What can hang from each mark:
Z962: Z184 Z531 Z604 Z689 Z780
Z618: Z604 Z689 Z722
Z145: Z531 Z862
Z689: Z962
Z722: Z618
Z862: Z28 Z145
Z604: Z618 Z962
Z780: Z962
Z28: Z531
Z531: Z28

Known rows, with every way that one mark hangs from another:
Z689[Z962]: [-12.7  -0.9  -4.5   2.4  12.3   2.2  -3.3  -9.2 -20.7  -3.3  -6.8 -13.0
 -18.2   1.6  17.9   6.1 -10.7  -6.8   0.6   0.5   6.4  16.3  -2.5]
Z962[Z531[Z28] Z689]: [  9.4 -17.0  -2.2  -8.6   4.5  -5.2  11.5   8.3  16.6  -0.8 -39.0 -15.6
  15.9  15.7 -17.1 -11.3   8.1   8.7  -0.3  -2.1  23.7 -10.2  -3.2]
Z780[Z962[Z184 Z531 Z604 Z689]]: [ 14.2 -20.6  20.2  21.1  12.3 -19.7   2.5   7.6   6.7  -8.7 -47.0 -50.2
  11.3  19.8 -11.4   3.4  -2.1  15.4 -10.4   7.7  25.3  25.9  -9.7]
Z604[Z618]: [ 20.1 -10.7   0.5   0.9  -3.9  -0.7  -8.8   9.7  -0.2 -15.1   0.0  -1.8
  -6.5  -0.6  -3.5 -17.2  -5.8 -14.3  -5.7  -7.5  -8.1  13.0  -4.5]
Z722[Z618[Z604 Z689[Z962[Z184 Z531[Z28]]]]]: [ 26.5 -35.4  25.3  13.3   8.3 -20.2  -9.9 -11.7  16.0 -10.9  -6.4 -18.5
  -8.8 -23.0 -27.9 -10.9   7.4 -12.4 -13.4 -13.3  14.0  54.2  19.0]
Z962[Z184 Z531 Z604 Z780]: [ 11.2  -6.9   5.7  15.1  22.6   4.3   1.8  12.6  14.9 -14.9 -47.3 -54.4
  15.2  43.4 -31.8  -8.6 -16.8  12.6 -26.0   8.5  24.3   0.4   8.1]
Z618[Z604 Z689[Z962[Z531[Z28] Z780]] Z722]: [ 23.3 -49.0  11.1  36.5 -10.9  -8.9 -13.8 -16.9  20.6  -8.7 -14.1 -33.8
 -22.5  -4.6 -33.6 -34.3 -20.8 -30.5  -6.3  -7.6  19.2  58.3  13.5]
Z722[Z618[Z604[Z962] Z689]]: [ 37.6 -24.7  18.1  27.9   7.8 -32.0  -6.5 -15.3  15.4 -11.6  12.1   2.4
 -15.9 -38.9 -23.4 -25.2   9.9 -22.2  -4.7  -4.6   6.2  55.9  13.7]
Z28[Z531]: [-26.3   6.2  -2.7 -16.4  10.3  -5.4  12.3  -8.3   7.5  -1.9 -17.9 -10.2
  -0.5  -1.0  -9.2  -3.9  10.3   5.2   3.3 -13.1  12.2  -9.2   5.6]
Z604[Z618 Z962[Z689]]: [ 27.5 -13.0  -8.0  12.0   9.4 -11.5  -7.3   6.4 -10.4 -15.0 -17.3 -11.5
 -12.5  -5.2   7.4 -36.5  -4.3 -16.1  -1.4  -1.8   3.7  25.2  -9.8]
Z780[Z962[Z604[Z618[Z722]] Z689]]: [ 35.4 -22.1   5.5  40.7  -1.8 -30.6  -7.2  14.6   6.4 -15.6 -14.8 -20.4
  -1.3   0.0  -7.3 -24.4  -3.7 -28.5  -8.9   7.4   3.1  31.7 -16.9]
Z780[Z962[Z184 Z531 Z689]]: [ -1.0 -19.5  19.1   8.0   5.7 -11.0   5.8   6.2   1.5  -6.6 -42.9 -44.5
  16.2  18.2  -7.4  10.8  -6.5  20.3   0.3   5.1  26.7  26.2  -6.5]
Z604[Z618[Z689 Z722]]: [ 38.2 -33.4   4.8  17.5 -24.5  -9.3 -23.1   4.1  14.1 -12.7  12.0  -2.0
 -16.0 -11.7 -22.1 -35.9 -17.4 -27.3  -8.5  -7.6 -10.2  39.4  -5.2]
Z780[Z962[Z184 Z604[Z618[Z689 Z722]]]]: [ 25.9 -32.8  24.3  31.6  -8.3 -13.7 -26.4   9.1   4.9  -8.6 -12.5 -38.1
  -2.8  -5.0  -4.5 -14.3 -10.4  -6.6 -15.7  -0.3   3.6  48.9  -1.3]
Z862[Z145]: [-19.3  11.9  -0.8  -9.3   2.3  -0.7  -7.9  11.5   5.0   7.0  -3.2   2.3
  13.3   8.6  -9.3   5.9   0.1  15.8  -1.6   4.1   5.4 -27.6  -4.0]
Z145[Z531]: [-14.4   3.0   4.9  -5.9   8.2  -2.9  15.8   5.6 -10.3   0.7  -4.2  -6.2
  -2.3  -5.7   2.7   0.0   2.5   8.9   1.0  -8.3  17.0 -16.8   0.8]
Z145[Z531 Z862[Z28]]: [-22.9  13.0   7.6 -18.4  15.9  -2.4   5.1  16.2 -11.7  15.5 -16.7   5.7
   9.2   1.4  21.4   9.3  20.4  25.6   8.9   4.2  42.5 -46.8   6.1]
Z780[Z962[Z184 Z531[Z28] Z604 Z689]]: [  9.3 -24.9  19.3  13.7  10.6 -11.9  -2.4  12.9   8.5  -1.2 -52.0 -49.1
  20.1  15.3  -3.4  -0.5   6.6  17.8 -11.0   2.7  29.9  15.2  -0.6]
Z604[Z618[Z689[Z962[Z780]] Z722]]: [ 30.2 -30.1  -4.4  25.2 -10.1  -4.4 -20.1   2.8   4.4 -20.3   2.2 -15.9
 -21.3  -1.4 -16.7 -36.0 -32.1 -39.1 -11.7  -1.7  -2.7  46.2  -3.9]
Z722[Z618[Z604 Z689[Z962[Z184]]]]: [ 30.6 -27.7  23.7  23.4   7.9 -26.6  -9.3 -13.7  12.6 -15.2   9.3 -12.9
 -14.5 -27.1 -28.6  -6.3   3.9 -24.4 -15.7  -9.0  -1.0  61.0  12.8]
Z780[Z962[Z689]]: [  5.5  -9.2   6.3  19.3   4.2 -18.2   9.5   5.3   0.5  -6.0 -17.9 -15.0
   9.7  -0.9   4.8   4.6  -1.1  -6.8   4.2   9.5  11.7  20.1 -11.2]
Z780[Z962[Z531]]: [ -9.8 -13.5  14.4   6.5   4.5  -6.8   5.6  -2.5  -4.1  -4.0 -29.0 -23.3
   2.5   6.3   7.4   6.8  -9.6  19.1  13.0   6.7  33.1  22.4  -2.4]
Z780[Z962[Z184 Z604[Z618[Z722]] Z689]]: [ 30.5 -25.0  15.7  35.2  -2.4 -23.0 -16.0  19.4   5.4 -13.3 -21.2 -38.8
   7.0   7.3  -9.7 -16.0  -3.6 -16.6 -17.9   2.6   0.6  35.4 -10.2]
Z618[Z722]: [  3.1  -9.5  -3.0  14.3 -19.2  -5.0 -15.0   3.7   3.5   4.2  14.3   2.3
  -3.5   0.2  -9.9 -19.6  -6.0 -14.5   1.4  -0.9  -3.1   5.9   1.1]
Z862[Z28]: [ -7.7   7.0  -5.8 -13.5   2.3   2.5  -8.1   8.2   8.0  11.9   4.4  13.1
   5.4  -4.0   7.5   6.0  12.8   8.6   3.7   3.8  10.4 -18.7   3.2]

Rows:
[ 22.8 -15.6  -0.7  14.3  22.8  -0.1   6.5  24.3  26.8 -12.2 -63.3 -56.8
  32.9  44.8 -37.5 -18.4  -1.3   2.5 -32.3   5.8  25.9 -12.3   6.2]  Z962[Z184 Z531[Z28] Z604 Z689 Z780]
[ 29.0 -34.9  -2.2  21.3  -8.6  -4.7 -16.4   0.8   6.7 -22.0  -9.9 -22.4
 -22.0   6.1 -22.3 -36.3 -35.6 -29.6  -8.7  -1.6   9.0  47.7  -4.7]  Z604[Z618[Z689[Z962[Z531 Z780]] Z722]]
[ 41.9 -24.9  20.7  24.8   0.9 -32.6  -1.9 -10.6  27.2 -14.6  18.0   7.2
  -8.4 -32.7 -38.3 -15.5  10.9 -27.4 -10.4  -6.1  -3.1  48.3  10.5]  Z722[Z618[Z604 Z689]]
[ 36.9 -25.4  14.4  30.5  16.1 -28.6   2.4 -12.3  21.1 -19.2  -6.3  -9.9
 -10.3 -22.0 -35.4 -30.1  -1.0 -19.9  -5.9   1.2  21.5  54.2  16.1]  Z722[Z618[Z604[Z962[Z531 Z780]] Z689]]
[ 28.5 -26.0   3.3  10.4   1.6  -3.6 -18.9  -6.3  -6.1 -11.0  -8.5 -11.1
 -24.8 -21.4   9.0 -35.7 -13.6  -7.3  -0.7  -4.4   6.8  45.9  -1.0]  Z604[Z618[Z689] Z962]
[ -8.1  -0.3  -9.8   8.3  23.7   6.4   5.9  -3.7  -9.1  -7.1 -37.9 -26.3
  -3.1  16.6   4.1 -22.9 -19.2  11.6   6.9  11.2  38.8   8.5   8.6]  Z604[Z962[Z531 Z780]]
[ 31.4 -10.5   8.5  27.3  14.6 -35.1   1.5  -3.8   8.2 -14.3   5.6   3.5
  -5.2 -24.7 -21.0 -25.6  18.5 -27.4  -3.8  -3.0   4.0  34.8   9.2]  Z722[Z618[Z604[Z962[Z689]]]]
[ 26.6 -16.8   8.4  21.4  23.3 -20.6  -2.3  -2.2  13.9 -19.6 -13.0 -22.2
  -4.8  -1.8 -30.0 -10.7 -12.1 -14.5 -21.5   6.6  17.6  40.0   7.5]  Z722[Z618[Z689[Z962[Z184 Z531 Z604 Z780]]]]
[ 26.1 -17.7   1.5  18.2  21.9 -19.4  -1.0  -1.0  16.6 -15.3 -12.4  -9.5
  -3.2  -9.4 -22.5 -18.7  -4.6 -19.9 -16.5   5.8  23.0  29.7  10.3]  Z722[Z618[Z689[Z962[Z531[Z28] Z604 Z780]]]]
[  1.4  -2.6 -10.5  20.0  31.1  -2.0   7.1  -3.8  -6.8 -17.7 -39.2 -37.8
 -14.7  29.0  -4.5  -9.2 -24.8  -8.4 -11.2  12.7  28.6  13.1  -2.4]  Z689[Z962[Z531 Z604 Z780]]
[ 20.2 -28.7   2.2  37.0  -4.3  -5.4 -23.7  -4.1   8.2  -6.4  -5.7 -37.7
 -15.9   5.6 -21.8 -22.8 -29.3 -25.5 -23.0   5.4   3.3  43.9   3.0]  Z618[Z689[Z962[Z184 Z604 Z780]] Z722]
[ 22.6 -31.9  20.0  13.8   7.8 -12.8  -8.6  18.9   8.7 -11.0 -51.6 -49.5
  16.1  14.9  -6.2 -11.3   3.0   8.5 -15.1  -1.8  24.8  24.2  -3.1]  Z780[Z962[Z184 Z531[Z28] Z604[Z618] Z689]]
[-47.6  23.7  -8.6 -36.4  13.0  -3.1  -5.6  12.8  18.5  17.1 -12.5   7.5
  17.9   3.7  -9.7   8.9  21.3  28.8   5.0  -2.5  25.8 -54.0   4.0]  Z862[Z28[Z531] Z145]
[ 28.6 -38.3   4.1  15.0 -14.6  -8.3 -21.9  -4.2   2.9 -16.5  -3.5 -17.1
 -29.1  -3.7 -15.6 -33.4 -27.9 -21.9  -4.6  -7.3   5.3  51.1  -7.9]  Z604[Z618[Z689[Z962[Z531]] Z722]]
[-26.4  14.1   1.1 -23.1  13.9  -2.9  -3.3   4.9   2.8  13.0 -24.0   6.2
  10.6   6.3  12.8   6.3  25.3  20.6  10.1   4.4  33.1 -35.9   9.4]  Z145[Z862[Z28[Z531]]]
[ 20.9 -13.4   5.2  13.7  11.8 -22.9  -3.4  -8.8   5.7 -11.6  12.1   5.5
 -12.8 -23.9 -14.1  -6.0  -4.0 -20.6  -8.2   2.5   5.1  39.9   3.2]  Z722[Z618[Z689[Z962]]]
[-37.8  20.9  -1.8 -28.0  10.9  -1.3  -3.4  24.5   4.7  19.5  -2.1  10.6
  17.3  -0.2   0.5  12.5  14.8  31.4   3.3   1.3  29.7 -59.5  -0.3]  Z862[Z28 Z145[Z531]]
[ 26.7 -46.2  12.0  42.8  -9.4 -15.0  -9.9 -20.8  18.3 -15.0 -10.4 -34.9
 -29.8  -1.4 -39.5 -31.6 -28.2 -32.0  -5.5  -3.3  16.0  66.4   6.8]  Z618[Z604 Z689[Z962[Z531 Z780]] Z722]
[-23.8 -15.3   7.7 -16.3  12.5  17.2 -11.4  -3.4 -16.8   4.1 -36.7 -40.7
  -2.6  15.9  13.9   8.8  -7.8  22.8  -4.5  -9.6  26.2  11.4  11.3]  Z689[Z962[Z184 Z531[Z28]]]
[ 38.2 -44.4  20.0  37.1 -29.5 -21.0 -18.1 -16.8  27.5  -3.0  17.6  -8.8
 -21.7 -23.7 -39.0 -30.2  -5.1 -29.5  -4.8 -11.0  -8.3  55.8   5.9]  Z618[Z604 Z689 Z722]
[  6.4 -33.9  -4.2  20.0  -7.4   1.8 -13.6  -7.3  10.7  -2.6 -16.1 -25.5
 -13.0   5.0 -17.7 -27.3 -30.1 -16.9  -4.0   3.3  25.3  34.3   6.8]  Z618[Z689[Z962[Z531[Z28] Z780]] Z722]
